Each row was made from one small tree. The marks that hang from a mark follow it in brackets, in alphabetical order. Every link used is in the known rows. Write each row's tree.
Known rows
nufun(nobove seno(larod(fisar(gatab)) refu(piti))): [ 22   0 -21 -33   8  -1 -75 -25  -7 -35 -16   4  23  35  14  16  15  38
   4 -38 -74  -9 -17 -33 -13  14   7   4 -39  44 -13 -21 -17  20  64  35
  22  20   5 -77  60  34  70 -33 -13   6 -11  37  -1  43  10]
piti(refu(kunez nobove)): [  9  24 -19  18 -27 -45 -57 -39  28  -5  -5 -29   6  15  -4 -15 -42  35
 -12 -20 -60   2  -4 -67 -15  39 -19 -13 -39  44 -17 -45 -13  13  -7   7
   4  23  25 -44  61  29  20 -35  22  -2 -17   3  26  -7 -35]
kunez(refu(piti(nobove))): [ 16  50 -17  19  -5 -16 -48  -4  33 -22   3 -27  11  12   1   7  -7  46
 -13 -33 -58  -4  -8 -39 -57  18 -17  46 -36  61 -22 -47 -10  -5  34   8
  31   3  45 -50  28  31  51 -16  14   9 -35  26  -8 -10 -27]
gatab(larod(fisar nufun)): [ 57 -30 -12 -29 -20  -7  -7  -5  13   0  39  14  17  26  -7   7 -10  -3
  19 -19 -55   1 -40 -20 -13  62  -1 -32 -36  35 -17  -7 -12  -1  49   9
  16  37  -3 -23  -4  44  44 -54  28 -12 -10  32  -2  12   6]
refu(kunez): [ 33  -2 -17  19 -19 -29 -50  -6  32   1 -28 -21   2  18  -2  -5 -20  16
  -4 -10 -50  -8 -26 -29  -8  42 -14  19 -41  23  -6 -39  -7   5  12   5
   4  23  19 -37  22  37  11 -29  10   4 -18  -6   2 -27 -28]
nufun(fisar gatab(larod) seno(refu(piti(kunez)))): [ 58   9   3 -53   8 -36 -71  -9 -26 -20 -40  12  11  33  27  16   9  40
  15 -19 -50  13 -11  14 -18   2  10   4 -49  33  14 -29 -24  -3  14  18
  28 -23   7 -66   6  29  84 -28 -11  18 -20   5   4  42  14]
refu(piti(nobove)): [ 17  28 -12   5 -13 -10 -45   0  37 -41  -9 -31   2  21   3  16   0  45
 -18 -33 -66   9 -19 -36 -43  27 -27  49 -18  53 -25 -46  11 -14  38   5
  25  24  31 -45  39  32  58 -19   7  11 -14  12   3 -40 -25]
nufun(fisar(gatab) seno): [ 15  10 -15 -48   6 -31 -55   1  17 -31 -28  17  12  24   9  25   0  37
  14 -12 -32   3 -44  11   3  26   4  19 -42  12  -5 -40  -9  12  19   8
  11 -20  -2 -17  18  53  47 -22 -12   1  -5  -5 -26  -8  12]
nufun(fisar larod nobove seno(refu(piti(kunez)))): [ 45  21 -13 -15  -4 -22 -59  -1   1  -8 -47   1  -6  31  28  14  13  52
  14 -50 -42   1  -1 -18 -37  23  16  32 -55  51   3 -65   1  21   5  40
  20 -18   7 -81  38  44  69 -45 -22  12 -41   5  27  23   4]
fisar(nufun): [ 36  20  -8   3 -28  -7 -52 -10  25  -3   8  -6  27  32  -5  20 -26   6
  -1  -8 -42  -4 -23 -16  -7  32   1   0 -35  35 -23 -16  -9  17  10  -2
  11   2  -4 -27  12  35  20 -40  11   3 -12  11 -20 -26 -28]
nobove(nufun(gatab)): [ 45  24  -3 -27 -37 -17 -55  -2  48   1  25  -4  11  24 -14  24 -43  14
   1   2 -62  14 -27 -15 -12  29   3  30  -4  32 -25 -20 -35  17  14 -10
  16  -3  16 -38  29  40  52 -34  -9   3 -32  16 -26 -11 -10]
refu(piti(kunez nobove(nufun(fisar(gatab) seno)))): [ 19  27  19 -17 -29 -18 -56   0  22 -49 -45  14   9  38   7  25 -21  60
   3 -20 -60  31  -6 -23 -33  10 -14  51 -31  45 -32 -44  -5  -7   7  14
  26   8  46 -46   7  53  83 -18   8   5 -21  -5  20 -23 -34]
larod(fisar(gatab(nufun(seno)))): [ 19  -6  -4 -33 -23 -12 -54   5  25 -19 -10  23  30  24  -7  11 -15  -5
  23 -17 -48  24 -32  -2 -12  35   3 -15 -37  11 -22 -14 -15  15  45  11
  12  21  -2  -1  17  46  33 -48   6 -14  -2  13 -29 -12  -2]
seno(larod(fisar) refu): [ 59  -8 -18 -31 -19   0 -27 -38  -5  42  19 -18   8  14   6 -11  -7  -7
   2 -28 -55 -26 -37  -3 -41  46  17 -26 -53  48 -21 -15 -12  11  89  22
  25   7  -2 -50  30  39  38 -51  17   6 -14  25   0  40  -1]
piti(refu(kunez nobove(nufun))): [ 17  28  -7  18 -50 -40 -60 -41  35   4  12 -17   7  29  -8 -10 -65  36
  -5 -17 -62   7   2 -78 -22  42 -11 -13 -37  54 -31 -40 -26  19 -13   3
  -3  16  40 -53  53  34  33 -44  27   1 -28   5  29 -11 -43]
gatab(larod seno(refu)): [ 49   3 -27 -20  13  -1 -34 -36  40  15  30 -31 -14  12   4  19  -1  -2
  23 -28 -51   2 -26   3 -17  44   3  -9 -63  43   7 -31 -11   4  39  -3
  13  24  17 -44  22  34  38 -40 -12  15 -17  27 -23 -11 -30]
nufun(fisar gatab(seno(larod))): [ 55   6 -22 -41  39 -16 -41 -17  20  -6  11  -3  -4  10   8  16   2   0
   8 -29 -56   6 -26  47 -14  49  12  13 -27  19   7 -45 -21  11  53  17
  28  -6 -13 -35  12  32  69 -46 -15   1 -30   0 -38  24  19]
refu(kunez nobove(nufun(fisar gatab larod)) piti): [ 55   2  26  18 -13 -52 -79  -2   5 -35 -25  28  -3  38 -18  -3 -40  51
   2 -51 -62  30  -2 -19 -23  34 -18  34 -16  54   4 -41 -17  -4   3   7
  10   0  26 -71  36  29 102 -58  12   3 -30  22  20  21  -1]
fisar(larod(nufun(gatab nobove seno))): [ 29  13 -17 -32  -3 -13 -52  -3  19 -44  18  13  22  36   9  42  -5  19
   0 -11 -62   6 -25 -19  23  17  -1  22 -11  28  -3 -25 -25  33  14  16
  29  16  -7 -58  43  47  60 -48 -35 -13 -22  28 -13  16   7]
larod(nufun(gatab seno(refu(nobove)))): [ 35  -9 -11 -35 -23 -20 -84 -20  16  -5   7   8  23  39 -15  28 -21  30
  15 -12 -55   2 -21  -7  14  30   0  -2 -28  42  -4 -28 -32  37  40  -3
  13  -9  15 -53  46  20  45 -48 -20  -8 -20  23 -20  19   8]
gatab(fisar): [ 39  12 -10 -12 -20 -16 -37  -4  24  11 -11 -24   5  12  17  -5  -5   5
   0 -11 -55   2 -39 -19 -38  40   3 -22 -32  22 -24 -28   0  14  43  16
  17   6   8  -6  25  43  16 -49  12  -6  -4  17 -19 -11 -15]
fisar(gatab): [ 11  16 -19 -36  -9 -27 -44  -6  35 -23   2 -11  13  10 -11  17 -12  12
  -2  -6 -51   5 -41  -3   4  19 -12  23 -21  18 -18 -17  -3   5  22 -11
  31  12   0 -25  42  49  32 -16  -5  -6  -3  20 -23 -22 -21]
refu(kunez nobove piti): [ 15  -1   0  43 -11 -41 -73  -4  17 -43 -42  -4   4  30 -17 -13 -12  53
  -7 -44 -65   6  -6 -62 -18  30 -42  23 -30  52  -7 -41   4 -10  13   1
   2  34  36 -52  53  18  47 -36  20   7  -9  17  19 -29 -29]
nobove(nufun(fisar seno(refu))): [ 45  15   0 -30 -39  -9 -56 -15  25  26  -2   7   2  43   7  17 -39  32
  23 -11 -34  -6 -28 -14 -48  45  25  12 -55  47 -26 -43 -33  23  27   1
  -8 -38  31 -48  10  49  43 -51  -3  19 -26  -1 -20  -2  -4]
gatab(fisar seno(nufun(larod) refu)): [ 63   3 -19 -17 -26   6 -39 -17  32  60  -7 -34 -15  21  17   1  -7 -22
  39 -40 -38   9 -21  26 -50  55  30 -29 -73  34 -12 -35 -15  43  76  17
  12   6   9 -44   2  38  28 -83  -8   0 -20  31 -14  13 -24]
refu(nobove(nufun(larod(fisar))) piti(kunez)): [ 49   9  21  19 -63 -23 -34  -9  20 -10  -9  13   0  22 -23  -5 -30  44
   8 -50 -57  28  -1 -52 -44  23 -18  11 -28  66 -34 -37   2   2   5  11
  12  30  33 -43  37  40  78 -60  26  -6 -34  20  39  -8 -22]
piti(kunez refu(nobove(nufun))): [ 17  48  -5  -2 -71 -30 -36 -43  39  16  12 -22   8  19  -6  -4 -57  34
  -4 -11 -61  17   5 -73 -34  27  -9 -12 -33  58 -48 -44 -19  21 -30   4
  15  11  35 -39  48  43  34 -35  24  -5 -37  -2  39 -14 -54]
kunez(refu(piti(nobove(nufun(gatab))))): [ 30  54   2   5 -19 -18 -65  -5  32 -24  17 -11  15  21  -8  19 -33  46
 -13 -19 -72  10  -2 -26 -50  12  -8  48 -17  60 -24 -37 -36   0  27   9
  33  -2  49 -58  27  30  79 -20   6   8 -47  34 -18   7 -19]
fisar(gatab(larod) nufun(nobove seno)): [ 14  11 -10 -37  18  -9 -74 -15   8 -61   7  28  31  46  14  51  -8  24
  13  -6 -63  13 -30 -23  49  12  -1  -4 -24  20   0  -1 -22  18 -18  12
  21  13  -8 -46  38  46  55 -19 -23   3   0  44 -21  -2 -16]
nufun(gatab): [ 34  19 -22 -31 -11 -25 -51   1  33 -10   2 -17  14   8  -5  19 -15  12
  -5  -2 -61   6 -32   2   1  22  -4  23  -6  19  -9 -26 -18   9  24  -1
  27   4  -3 -35  40  30  39 -22 -15  -1 -21  11 -29  -5   0]
larod(fisar(gatab) nufun(seno)): [ 28 -29 -15 -42 -30 -11 -48   1  17 -29  -1  31  36  28 -16  24 -17  15
  26  -4 -43   7 -34 -10  14  36   2  -9 -42  15 -24 -14 -19  27  51  12
   7  27   2 -13   0  49  34 -46   9 -26  -8  11 -22  12  13]
nufun(fisar larod seno(refu(kunez))): [ 61  -1 -10 -21  -9 -33 -59 -16   3  28 -37   1 -11  27  26   9  -6  26
  16 -34 -25  -9 -24  16 -15  40  22  10 -78  31  16 -55 -14  18  25  19
  -3 -30   9 -64  16  51  36 -52 -13  14 -24  -9  11  23  13]
refu(kunez nobove(nufun(larod(fisar) seno)) piti): [ 48 -11  14  36 -37 -28 -75  -5  17 -27 -30  30   4  39 -18  -2 -30  60
  11 -55 -54  19  -3 -59 -18  28 -17  18 -44  59 -15 -40 -20  10  11  13
 -21  32  45 -58  37  33  78 -63  11   2 -24  14  28  -9  -1]
kunez(refu(piti(nobove(nufun)))): [ 24  54  -3  19 -27  -8 -53  -9  41 -12  19 -16  11  24  -5  11 -29  48
  -9 -29 -62   0  -4 -50 -66  22 -11  48 -36  69 -34 -45 -23  -1  25   4
  24  -3  57 -51  20  37  63 -24  16  10 -43  27  -7 -15 -32]
nobove(nufun(fisar(gatab) larod) refu): [ 40  38   7 -48 -38 -27 -41 -31  35  18  48  14   3  23  -2  19 -58   6
   1 -31 -44   9 -25  -1 -24  30  18  20 -39  43 -23 -26 -30  16   7   3
  35 -18  12 -41  15  73  64 -50   9   0 -34  32   0  24   0]

Write each row's tree
[  7  19 -13  25  -1 -35 -65  -2  17 -37 -26  -6   4  39  12 -14 -26  40
  -8 -36 -70 -13   7 -61 -44  48  -2  22 -40  51  -6 -60  -4   1   0  37
  18  21  19 -61  31  33  42 -40  24  15 -36  17  15  21 -13] -> nufun(fisar nobove(refu(kunez piti)))
[ 38  -2 -13 -34  -5  -1 -50 -18   9  -3  26   3  12  45  32  23 -11  11
   9 -21 -76   3 -29 -52  -7  43  13 -44 -38  39 -15 -21 -28  34  25  33
  20  24  14 -33  18  45  38 -55   2  -8 -16  48  -4  22   5] -> gatab(fisar larod(nufun(nobove(refu) seno)))
[ 23  10  -4  36  -9 -22 -60   1  29 -45 -43 -27  -2  26   2   0 -11  44
 -20 -32 -69  10  -8 -41 -31  33 -34  45 -30  46 -12 -49   8 -19  28  12
  11  42  43 -59  29  28  49 -22  17  10 -14   3  19 -32 -36] -> refu(kunez piti(nobove))
[ 26   1  15  -1 -12 -40 -61 -26 -17 -19 -36  14  -7  38  20  -1 -14  38
  15 -32 -34 -11 -24 -13 -13  34  -3 -11 -70  44  10 -46  -5   5  17  17
   6 -15  15 -59  42  46  46 -60  -3  12  -3   9  10  25 -16] -> nufun(fisar(larod) seno(refu(kunez nobove)))
[ 54  19 -13 -15   9   0 -68 -28  22 -11  25  -5  24  24  -2  30 -15 -14
   2 -15 -57  10 -13  28  13  29   5   2 -26  23  -4 -12 -33  25  36   7
  24   6 -13 -41  12  20  51 -47 -14  -2 -23  13 -40   4  -4] -> fisar(nufun(gatab(seno(larod))))
[ 27  55   5 -31 -20 -18 -36 -36  38 -29  45 -17  -1  22  16  28 -51  21
  -3 -13 -65  32  -2  -4 -43  39  11  14 -22  47 -20 -51 -28   5  16  26
  31   6  21 -47  24  51  85 -51   2   0 -33   6  -4  24 -33] -> piti(nobove(nufun(fisar(larod) gatab(seno))) refu)
[ 61   1 -22 -43 -15 -20 -52   2  15  -2  -2   7  17   3   4  31   2  23
   9 -17 -41  16 -31  16  15  12  13   9 -23  11   2 -33 -29  28  34  26
  10   5 -13 -31  35  45  56 -44 -29  -7 -28   0 -15  27  47] -> nufun(gatab larod(fisar) seno)
[ 29 -16  -8  32 -12 -21 -71 -11  16  -4 -51  -7 -10  48 -10 -18 -19  26
  44 -53 -40   4   9  -7 -51  64   0   3 -79  56   0 -55  -8  12  49   8
  -8  14  33 -73  10  13  52 -69  13  16 -19  17   1   8 -38] -> gatab(seno(nufun(fisar) refu(kunez nobove piti)))
[ 40  26  16 -19 -20  -5 -49  -8  10   4  -4   3  12  35  35   7   1 -17
   4 -31 -43  28 -39  -5 -40  26   7 -34 -44  21 -17 -10 -15  24  37  13
  18  -2   4  -6  12  58  32 -73  -8  -8   6  22 -19 -27 -12] -> gatab(fisar(larod) nufun(seno))
[ 38  18  20  28 -31   4 -73 -26   7 -19 -40 -27   8  35  14   9 -19   7
  17 -23 -61  25  14  -5 -58  28   3 -34 -66  51 -18 -40   4  14  47  37
  24  29  30 -41  -6  21  35 -71  22   1 -13  19  -9   3 -73] -> gatab(fisar(nufun) seno(refu(piti(kunez nobove))))
[ 44 -17 -20   1 -13  10 -49 -34   6  16   2 -11   2  39 -10 -13  -3   7
  35 -66 -59  -2  -4  -7 -53  55   8 -18 -63  66 -19 -28 -15  20  98  10
   7  30  18 -67  23  15  71 -73  12  10 -17  35   1  23 -14] -> gatab(seno(larod(fisar) nufun refu(nobove piti)))
[ 21  17 -17 -22  12  -5 -62 -21  54  -3  18 -11  -5  21  -6  28 -13 -23
  26 -46 -60  30 -14  21  -5  46   7  16 -35  30   6 -31  -9  27  37   5
  30  22  -2 -53  53  41  47 -59 -32  -8 -23  42 -27  -4 -40] -> fisar(gatab(nufun(larod nobove) seno(refu)))
[ 16   6 -20  25 -24 -19 -66 -11  34 -26   6  -6  19  45  -9   4 -34  26
  -9 -29 -76 -10   7 -74 -20  47 -12  20 -35  55 -17 -38 -15  25  13  18
  20  41  26 -73  21  29  31 -48  19  -5 -39  31  17   6 -20] -> larod(nufun(nobove(refu(kunez piti))))
[ 20  37  -7  10 -48 -19 -46 -36  50   6  11 -35   1  30  10  12 -67  31
 -17  -4 -70  15  -4 -62 -37  45  -6  11 -33  53 -36 -52 -24   5   6  12
   9  25  49 -61  32  45  37 -32  25   7 -31  -3  28 -13 -55] -> piti(nobove(nufun) refu(kunez))
[ 57  23 -28 -49  -1 -20 -62  -5  29   2  -1  -4   8   7  10  42   7  26
  -5 -20 -45  15 -34  22  27   0   5  35 -17  14   8 -35 -32  30  15   5
  15 -14  -4 -44  44  45  59 -29 -47  -2 -27   0 -15  -4  38] -> nufun(gatab larod seno)
[ 34  -1 -36 -12  -6  -3 -24   3  50  17 -15 -12  -6  29   3   5 -10   2
  41 -30 -32   3 -21  17 -37  70  16  16 -58  28 -13 -52  -9  22  44   5
  -3   6   7 -25 -14  37  32 -56  -1   5 -25  -1 -29 -24 -15] -> gatab(seno(nufun(fisar)))
[ 22 -10   0 -35 -32 -10 -62  -9  14  -3  -8  15  27  29  -7   7 -21  -8
  28 -12 -47  15 -29   2 -20  35  12 -24 -51  19 -17 -11 -18  17  58  11
  12  14   2 -18  24  40  29 -50   7  -7  -3  19 -28   6 -12] -> larod(fisar(gatab(nufun(seno(refu)))))
[ 38 -14 -28 -24  19  -7 -50 -15  14 -26  19 -12   2  16   1  24  -7   3
  33 -13 -82   9 -13  -7  -4  47  15 -19 -22  31  12 -34 -21   8  41  40
  20  46  -7 -55  52  21  58 -48 -18   2 -30  44 -34  54  -8] -> nufun(gatab(larod(fisar) seno(refu)) nobove)
[ 47  -6 -27 -29  -1   7 -40 -39  13  30  38 -14   4  39   5  11 -10  -6
  -3 -31 -72 -26 -27 -21 -21  58  13   1 -33  58 -19 -19 -15  33  70  11
  35   4   0 -85  44  37  42 -49  -3  -3 -25  39   4  33 -11] -> seno(larod(nufun(nobove)) refu)
[ 12   6 -11 -22   0  -9 -45 -28  31 -48  34   4  10  24  -9  34 -14  -9
  21 -22 -54   3 -17   2  10  31  -1   7 -41  37   0 -19  -6  25  42   7
  42  36   1 -65  41  53  51 -61 -21 -18 -12  51 -23  26 -49] -> fisar(gatab(seno(refu)) larod(nufun(nobove)))
[ 52  18  21 -17 -24 -34 -70 -16   4  -5   6  10  -2  36 -16   3 -35  43
  10 -47 -56  17  -6  -5 -48  30   3  20 -24  69  -6 -33 -17   3  35   1
  25 -22  21 -75  53  28  99 -60   0  10 -30  39   1  39  -2] -> seno(refu(nobove(nufun(fisar gatab larod)) piti))
[ 18 -41 -13 -14 -26 -17 -70  -6   2 -35 -27  28  30  46 -12  14 -29  18
  32  -2 -62  -6 -14 -33  12  48   9 -24 -48  24  -8 -28 -21  35  46  36
   5  41   9 -58  27  40  26 -56   6 -17 -15  28  -6  44 -10] -> larod(fisar(gatab) nufun(nobove seno(refu(kunez))))
[ 23  -2 -38 -15 -12   0 -51   1  42 -18   5   5  20  43   2  33  -8  31
  13 -12 -60  -5 -25 -46   8  51   1  21 -25  36 -21 -45 -16  41  18  11
   1  17  13 -45  37  39  28 -41 -19  -8 -28  10 -14 -22   2] -> larod(nufun(nobove seno))
[ 13  -5 -37 -38  26  -3 -35  -7  44 -29  11  -6  -1  29   1  32  -3  -2
  33 -24 -65  17 -30  -1  16  44  -2  13 -29  20  -4 -17 -15  15  24   3
  26  41   0 -45  29  45  59 -27 -24   1  -9  50 -18 -13 -29] -> fisar(gatab(larod seno(nufun(nobove))))
[ 37  12  15  28 -41 -15 -72 -16  28  -5 -23 -24  -3  43  -4   4 -40  36
  -5 -24 -69   4   1 -44 -52  37 -13  34 -48  66 -22 -39 -13 -10  40   5
  12  22  56 -85  28  28  53 -39  16  19 -21  17  19  -8 -56] -> seno(refu(kunez piti(nobove(nufun))))
[ 51  11   2 -44 -10 -27 -85 -24  -3  16 -16  -6  -2  17  17  19  -2  26
   8 -29 -53  17 -28  17   0   7  14 -22 -25  30   8 -32 -30  38  45  26
  22 -24   3 -47  70  31  60 -61 -34  -5 -12  28 -10  45  21] -> nufun(gatab(fisar) larod seno(refu(nobove)))
[ 29  23 -15  16 -17 -13 -57 -18  43  22  17 -17  -2  32  10   2 -33 -17
  -6 -46 -67  13  -6 -35 -22  51   1  10 -31  41  -1 -41 -18  26   0  17
  21  25  10 -56  46  45  24 -57  -1  -1 -39  29  15  -8 -22] -> gatab(nufun(larod nobove(refu(kunez))))
[ 32  17 -37 -29  12   7 -63 -36  16  13   2 -23   3  36  27  21  13  27
  -2 -29 -66 -24 -28 -33  -5  31  14  16 -38  48 -10 -37 -23  34  44  24
  16  -4   9 -76  69  37  42 -29 -36  16 -23  21  -3  11   1] -> nufun(nobove seno(larod refu))
